Each row comes from the steps of one path. Every step used is in the known rows, and no mark comes twice. Write the path behind each row, first mark first.
Known rows:
resur/zatam/bifis/dopo/sumizu: [ 0.13  0.12 -0.59 -2.46  1.12 -2.37 -0.57 -1.98  2.88  0.33  1.56 -0.03
  0.20 -2.00  1.90 -2.10 -1.98  1.24  0.47 -0.73 -2.64 -0.31 -0.36  2.49
  2.54  1.46]
ruvun/zatam/gipa/bibebuz: [-0.25 -2.18 -1.46 -0.82  4.62  0.24  2.91 -1.05  1.26 -0.61 -1.45 -2.38
  4.78  1.75 -0.05 -2.42 -2.10  0.88  2.22 -0.86 -1.32 -2.08  0.11  1.78
  1.75 -1.96]
sumizu/dopo/bifis/bibebuz/nagu: [ 2.82 -0.35 -0.35  0.34  0.27  0.26 -2.30  2.25  1.03  0.05  0.64  0.47
  1.85  1.74 -1.20 -0.53  0.07 -3.40  1.99  1.27  1.53 -3.53 -0.17  1.62
 -0.03 -0.51]
gite/zatam/gipa/bibebuz/nagu/dopo/bifis: [ 1.89  1.77 -2.17 -0.15  2.02  0.32 -1.13  4.92  3.86  0.69 -2.62 -3.22
  6.10  2.70 -1.43 -1.73 -0.89 -0.63 -0.30  1.45 -0.81 -3.45 -1.82  5.42
 -0.42 -0.98]
bifis/zatam/gipa/bibebuz/nagu/dopo: [-0.10 -0.54 -2.71 -0.18  3.87 -1.72 -0.93  2.82  4.05 -0.21 -2.47 -1.90
  6.02  2.36 -1.52 -0.06 -0.73 -0.54 -0.66  0.85  0.94 -2.72  0.36  1.62
  1.02 -0.94]
ruvun/zatam: [-1.47 -1.79 -0.94  0.31  0.68  1.71  1.85 -0.38  0.29  0.95  1.32 -0.32
  2.00  1.59 -0.52 -0.93 -1.00  0.21  1.23 -0.21 -2.23 -0.91  0.50  1.56
  2.34 -1.26]
bibebuz/nagu/dopo/bifis/zatam: [-0.13  0.25 -3.09  0.93 -1.69 -0.41 -1.88  4.25  2.76  1.22  0.83 -0.72
  3.49  2.71 -1.61  0.64  0.22 -0.86 -1.58  1.54 -0.91 -3.90 -0.33  2.43
  1.31 -0.80]
bibebuz/nagu/dopo/sumizu: [ 1.82  0.29 -0.95  1.24  0.92 -0.36 -2.09  3.15  1.91  1.82 -0.36 -1.13
  1.92  1.53 -0.32 -0.47  0.26 -0.34 -2.96  0.89  0.14 -1.88 -1.14  3.71
  0.76  2.02]
gipa/bibebuz/nagu/dopo/bifis/zatam/ruvun: [-1.04 -1.58 -1.71  1.65  1.62 -2.82  0.48  2.96  5.03 -0.18 -1.21 -0.92
  6.37  0.91 -1.95  1.38 -1.17  0.19 -1.27 -0.39 -0.82 -3.98 -1.07  2.44
  2.97 -2.35]
gipa/bibebuz: [ 1.64 -1.35  0.41  0.64  4.92 -1.07  1.04  0.84  1.38  0.07 -1.53 -0.81
  2.23 -0.23 -1.31 -1.42 -1.83 -0.03  0.69  0.54 -0.53 -2.85  0.47  2.46
  2.35 -1.53]
sumizu/dopo/nagu: [ 0.13  0.83  0.38 -0.39  0.30  2.30  0.74  3.44  0.37 -0.62 -0.42  0.51
 -0.58  0.45 -1.82 -0.15  1.23 -1.15 -1.00  0.08  1.00 -0.05  1.30  2.92
  0.71  1.59]
bifis/zatam/gite/dopo: [-1.53 -1.25  1.24  2.40  1.48 -1.91  0.68 -0.30  2.34 -1.03 -0.63 -0.07
  1.30 -0.29 -0.17  0.88 -2.90  0.41  0.23 -1.14 -3.33 -1.10  1.99  0.39
  4.26  0.30]
bibebuz/nagu: [ 0.18 -0.16  0.14  1.04  2.21 -0.33 -1.15  1.23  1.45  0.76  0.56  0.06
  3.01  1.70 -1.40  0.10  0.05 -2.23  1.09  2.11  1.02 -0.43  0.47  1.73
  0.90 -0.67]
ruvun/zatam/gite/dopo/nagu/bibebuz: [-0.58 -1.93  1.76  2.62  2.14  1.06  0.42  3.32  2.47 -1.77 -1.98 -2.59
  1.55  0.47 -2.38 -1.76 -2.24  0.35 -2.86 -2.69 -2.12  1.31  0.36  3.18
  2.20  2.16]
gite/dopo/nagu: [ 0.66  1.21  1.63  1.87  1.25 -0.05 -0.84  3.46  1.76 -0.69 -1.80  0.26
  0.06 -1.88  0.23 -1.25 -0.28  0.89 -2.06 -1.78 -1.75 -0.27  1.33  3.19
  1.14  2.48]
gipa/bibebuz/nagu/dopo/bifis: [ 2.31  0.57 -1.89  1.75  2.36  0.20 -2.04  5.49  2.46  0.08 -0.89 -0.93
  3.87  2.16 -2.70 -0.78 -0.12 -0.65 -1.40  0.92  0.75 -3.56 -1.93  4.76
  0.72  0.17]
resur/zatam/gipa/bibebuz/nagu: [-0.95 -0.04 -0.85 -0.32  6.37 -1.53  0.09 -0.66  2.84 -1.28 -1.80 -1.95
  5.79  1.13 -1.08 -2.01 -0.92 -0.34  3.78  1.01  1.62 -1.54  0.28  2.27
  0.24 -1.51]
dopo/sumizu: [ 1.83 -0.57  0.29  0.46  0.30 -0.52  0.25  0.08  0.33  2.11  0.48 -1.09
  0.03  0.14  1.03 -1.54 -0.73  0.27 -1.12  0.48 -1.93 -2.35 -0.27  2.96
  1.66  0.75]
gipa/bibebuz/nagu/dopo: [ 1.42 -0.20 -1.04  1.29  4.83 -0.70 -1.69  4.23  3.12 -0.02 -2.04 -0.59
  4.12  1.36 -2.49 -0.15 -0.54 -0.86 -1.32  0.96  1.62 -2.02 -0.41  3.13
  1.24  0.06]
zatam/gipa: [-0.33  0.30 -0.99 -1.82  1.31  0.27  0.48 -1.38  1.64  0.88 -0.98 -1.53
  2.69  0.68  0.76 -1.82 -0.32 -0.66  2.65 -0.02 -1.20 -0.11  1.11  1.55
  1.01 -0.07]
gite/zatam: [ 0.36  0.87  0.80 -0.93  0.51  0.00  0.77  1.15  2.47  2.71 -1.37 -1.80
  2.18 -0.19 -0.12 -1.17 -1.63 -0.79  0.99  2.13 -3.50 -1.71  1.11  3.19
  1.40 -2.26]
gipa/bibebuz/nagu: [ 1.43 -1.16  0.29  1.57  5.56 -1.44 -0.30  1.83  1.65 -0.38 -1.00 -0.58
  4.22  1.49 -2.09 -0.35 -1.16 -1.53  0.77  2.03  1.69 -2.12  0.03  2.24
  1.18 -1.68]
zatam/resur: [-0.37 -0.82 -0.93 -0.99  1.16  0.82  0.50 -0.17  1.24 -1.09 -0.08  0.21
  3.12  0.45 -0.73 -0.31 -0.87 -1.36  2.79  0.28 -3.17 -0.68  0.44  2.65
  1.12 -2.56]
gipa/bibebuz/nagu/dopo/bifis/zatam/resur: [ 0.24 -1.18 -3.65  0.38  1.33 -0.74 -0.65  3.99  3.03 -2.21 -0.51 -0.94
  6.62  2.92 -2.40  0.68 -1.11 -1.06  0.16  1.02 -2.07 -4.72 -1.15  3.54
  0.70 -3.90]
ruvun/zatam/bifis/bibebuz/nagu/dopo: [-0.17 -0.90 -1.36 -1.30  1.42 -0.11 -1.86  1.12  4.38  0.68 -0.59 -0.61
  5.53  1.18 -1.15  0.68 -0.42 -1.61  0.51 -1.15 -0.34 -1.11  0.78  0.59
  1.16 -0.04]
bifis/dopo: [ 1.44 -0.59 -1.23 -0.86  1.43 -1.48 -2.05  0.72  1.61  0.23  0.77  1.30
 -1.52 -1.31  0.79 -2.11 -2.39 -0.61  0.81  0.82 -1.46 -0.08  0.27  1.63
  2.83  0.40]
nagu/dopo: [ 0.39  0.60 -1.18 -0.13  0.92  0.75 -1.34  2.72  2.66  1.63 -1.15 -0.07
  1.21 -0.12 -1.22 -0.59 -0.03 -0.07 -1.00 -0.24 -1.06 -0.96  0.46  2.82
  1.89  1.28]

Which path is each row?
[-2.26 -1.07  0.09 -1.96  0.65  1.32  2.94 -1.86  2.22  0.86  1.61 -0.27
  4.57  1.39 -0.83  0.77 -0.74 -0.19  1.32 -1.11 -2.69  0.76  1.02  0.83
  2.69 -0.96]
ruvun/zatam/bifis
[ 0.24  1.70 -0.15 -3.30  0.30 -1.10 -0.95  2.37  4.27  0.01 -0.98 -0.90
  1.42 -1.73  0.27 -0.82 -1.70 -0.77 -1.05  0.22 -2.82  1.23  1.23  3.26
  1.49  0.36]
gite/zatam/bifis/dopo/nagu
[ 1.20 -0.55  0.88  0.31  1.29  0.55 -0.98  3.96  2.43  0.58 -1.92 -2.56
  1.02 -0.09 -2.57 -2.35 -0.28 -1.17 -2.77 -0.20 -0.32  0.15  0.69  3.52
  0.57  1.18]
dopo/nagu/bibebuz
[ 0.78 -0.22 -3.42  0.72  2.08  1.53 -0.41  3.85  2.32 -0.63 -0.62 -2.13
  5.97  3.98 -1.72 -1.59 -0.38  0.14 -0.07 -0.20  0.05 -2.92 -2.33  4.23
  0.23 -0.31]
ruvun/zatam/gipa/bibebuz/nagu/dopo/bifis
[ 0.88 -0.58 -2.93  1.38  0.98 -1.36 -1.18  4.72  3.00  0.30 -0.30 -1.14
  4.48  2.50 -2.24  0.31 -0.71 -0.34 -1.84  1.45 -0.30 -5.23 -0.73  2.90
  1.59 -1.70]
gipa/bibebuz/nagu/dopo/bifis/zatam
[ 0.19 -1.50  1.21  2.67  0.58 -2.35  0.78 -0.44  1.40 -0.03 -0.19 -1.17
  0.41 -0.04  1.34  0.02 -2.83  1.31 -1.91 -1.16 -3.79 -2.45  0.56  1.68
  3.70  1.37]
bifis/zatam/gite/dopo/sumizu
[ 2.75 -0.95 -0.99 -0.22  0.39 -1.99 -1.67  0.53  0.83  1.10  1.13  0.09
 -2.18 -0.96  2.20 -2.74 -2.40  0.37 -1.42  0.57 -2.19 -1.57 -0.95  2.78
  2.48  1.41]
bifis/dopo/sumizu
[ 0.99  0.33 -0.65 -1.53  1.83 -1.23 -3.24  1.54  4.93  0.98 -1.52 -0.30
  4.75 -0.02 -1.22  0.82 -0.05 -2.37  0.35 -0.49  0.37 -1.18  1.20  0.92
  0.79  0.60]
zatam/bifis/bibebuz/nagu/dopo
[ 1.07 -0.82 -0.59 -1.02  5.05 -0.95  1.43 -0.60  1.93 -0.31 -2.55 -2.13
  3.88  0.40 -0.12 -2.36 -1.74  0.05  2.05 -0.12 -0.43 -2.14  0.56  2.14
  1.48 -1.27]
zatam/gipa/bibebuz
[-2.02 -1.40 -0.86  0.51 -1.57 -1.99  1.74 -0.12  3.40  1.06  0.54 -0.52
  3.75 -0.22 -0.36  0.79 -0.96  0.17  0.45 -0.72 -3.22 -3.01  0.13  1.42
  3.54 -2.47]
dopo/bifis/zatam/ruvun
[-0.65  1.43  1.75 -3.07  0.63 -0.25  2.03 -0.47  4.14  2.34 -0.81 -1.59
  4.80 -0.19 -0.56  0.63 -1.24 -1.10  1.07  1.00 -3.78  0.02  1.54  2.36
  1.80 -1.91]
gite/zatam/bifis
[-0.44  0.07  0.15 -2.36  2.15 -1.11 -1.72  2.05  4.82 -0.94 -1.00 -1.60
  1.18 -2.14 -1.81 -2.90 -1.51 -0.02 -1.12 -1.32 -0.98  2.05  0.53  3.10
  1.32  1.71]
resur/zatam/bifis/dopo/nagu/bibebuz
[ 2.17 -0.94 -0.20 -0.38  1.42 -0.82 -2.68  4.38  2.85 -0.26 -1.30 -1.45
 -1.00 -1.14 -1.52 -3.37 -1.82 -1.00 -2.89 -0.13 -0.57  0.92  0.07  3.35
  1.26  1.74]
bifis/dopo/nagu/bibebuz
[ 3.12  0.10 -1.95 -0.44 -0.89 -0.15 -3.64  2.48  2.78  1.54 -1.21 -0.81
  0.83 -1.03 -0.08 -2.14 -0.70 -0.96  0.67 -0.99 -1.96 -4.73  0.11  2.73
  0.91  0.49]
nagu/dopo/bifis/bibebuz
[ 0.25 -1.70 -0.33 -1.77  1.08  0.15 -0.50  2.84  3.63 -0.77 -0.11 -1.62
  1.78  0.06 -1.76 -2.22 -2.04 -0.47 -2.83 -1.51 -1.59  2.18  0.01  2.49
  1.77  1.20]
ruvun/zatam/bifis/dopo/nagu/bibebuz
[ 1.32 -0.43 -0.67  1.82  3.47 -2.36  0.01  2.39  2.62 -1.52 -1.28 -1.40
  5.94  2.30 -0.18 -1.12 -1.71  0.05  0.15  0.37 -0.19 -3.96 -0.54  2.15
  0.74 -1.21]
gite/dopo/bifis/zatam/gipa/bibebuz/nagu
[-0.81 -1.07 -2.92 -0.78 -1.89  0.12  0.55  0.92  1.49 -1.02  1.25 -0.52
  3.86  1.82 -0.70  0.15 -0.98 -1.05  1.90  0.77 -4.48 -3.72 -0.10  2.65
  1.19 -3.91]
dopo/bifis/zatam/resur
[ 1.74 -1.11 -0.11  0.19  2.23 -1.78 -3.04  0.20  2.27  0.83 -0.58 -0.32
  2.78  0.08 -0.29 -0.68 -0.74 -2.99  2.42  1.21  0.65 -2.52  1.38  0.37
  0.54 -1.12]
bifis/bibebuz/nagu
[ 0.53  0.51 -1.95 -0.01  4.44 -1.35 -0.90  1.21  3.26  0.01 -2.15 -2.81
  4.42  0.89  0.14 -2.43 -0.41  1.42 -0.30 -0.19  0.71 -2.69 -1.26  4.13
  0.12  1.21]
resur/zatam/gipa/bibebuz/nagu/dopo/sumizu
[ 1.95  0.96 -2.61  0.54  2.39  0.39 -1.70  4.20  2.86 -0.30 -1.60 -1.91
  5.11  2.72 -1.74 -1.56 -0.07 -0.60 -0.30  0.43  0.74 -2.92 -1.87  4.52
  0.00  0.33]
zatam/gipa/bibebuz/nagu/dopo/bifis
[-0.17 -0.62 -1.41  0.77 -1.44 -0.47  0.42  1.78  1.77 -1.85  0.49  0.46
  3.62  0.82  0.28 -0.19 -1.69  0.16  0.91 -0.68 -5.30 -3.61 -0.07  2.68
  1.37 -2.63]
gite/dopo/bifis/zatam/resur
[-3.06  1.16  0.71 -2.71  2.08 -0.28  1.41 -2.80  3.71  0.53  0.45 -0.17
  3.88 -1.32 -0.92 -0.16 -0.14  0.32  3.36 -0.95 -1.80  0.61  1.77  1.44
  2.18 -0.31]
resur/zatam/bifis
[-0.32 -0.99 -2.59  0.23  4.55  0.55 -0.01  2.60  3.01 -0.59 -1.94 -1.83
  6.26  3.10 -1.64 -0.92 -0.78 -0.05 -0.06 -0.20  0.97 -1.34 -0.71  2.65
  0.75 -0.35]
ruvun/zatam/gipa/bibebuz/nagu/dopo
[-1.93 -2.25 -1.93 -0.82  0.71  2.24  2.12 -0.70  0.56 -1.53  1.08 -0.17
  4.21  1.89 -0.67 -0.41 -1.41 -0.44  3.01 -0.51 -4.10 -0.73 -0.11  2.38
  1.42 -3.38]
ruvun/zatam/resur
[-1.71 -0.17  0.72  2.14  0.91 -1.10 -0.05  2.02  2.48 -1.87 -1.65 -0.92
  0.84 -0.77 -0.66  0.65 -1.63  0.47 -1.68 -1.73 -2.49 -0.51  2.35  1.80
  2.91  1.47]
bifis/zatam/gite/dopo/nagu
[-1.84 -1.31 -0.48  0.29 -1.85 -0.68  2.82  0.71  2.66  0.31  0.94  0.50
  2.85  0.62 -1.06  1.44 -0.51 -0.27  0.40 -0.58 -1.87 -2.72 -0.13  1.32
  3.41 -1.94]
sumizu/dopo/bifis/zatam/ruvun
[ 0.90 -0.96 -1.80 -1.13  1.92 -0.27  2.63  1.10  1.28 -1.01 -0.88 -1.59
  3.72  2.46 -0.83 -1.31 -1.29 -0.11  1.13  0.42 -0.29 -4.45 -0.02  1.84
  1.45 -1.94]
sumizu/dopo/bifis/zatam/gipa/bibebuz
[-1.66 -0.25  1.65 -0.53  0.90 -1.43  2.35 -0.41  4.46  2.11 -2.02 -1.47
  4.10 -1.66  0.05  0.15 -1.80 -0.33  1.38  0.22 -3.90 -0.68  0.58  2.70
  2.85 -2.70]
gite/zatam/ruvun
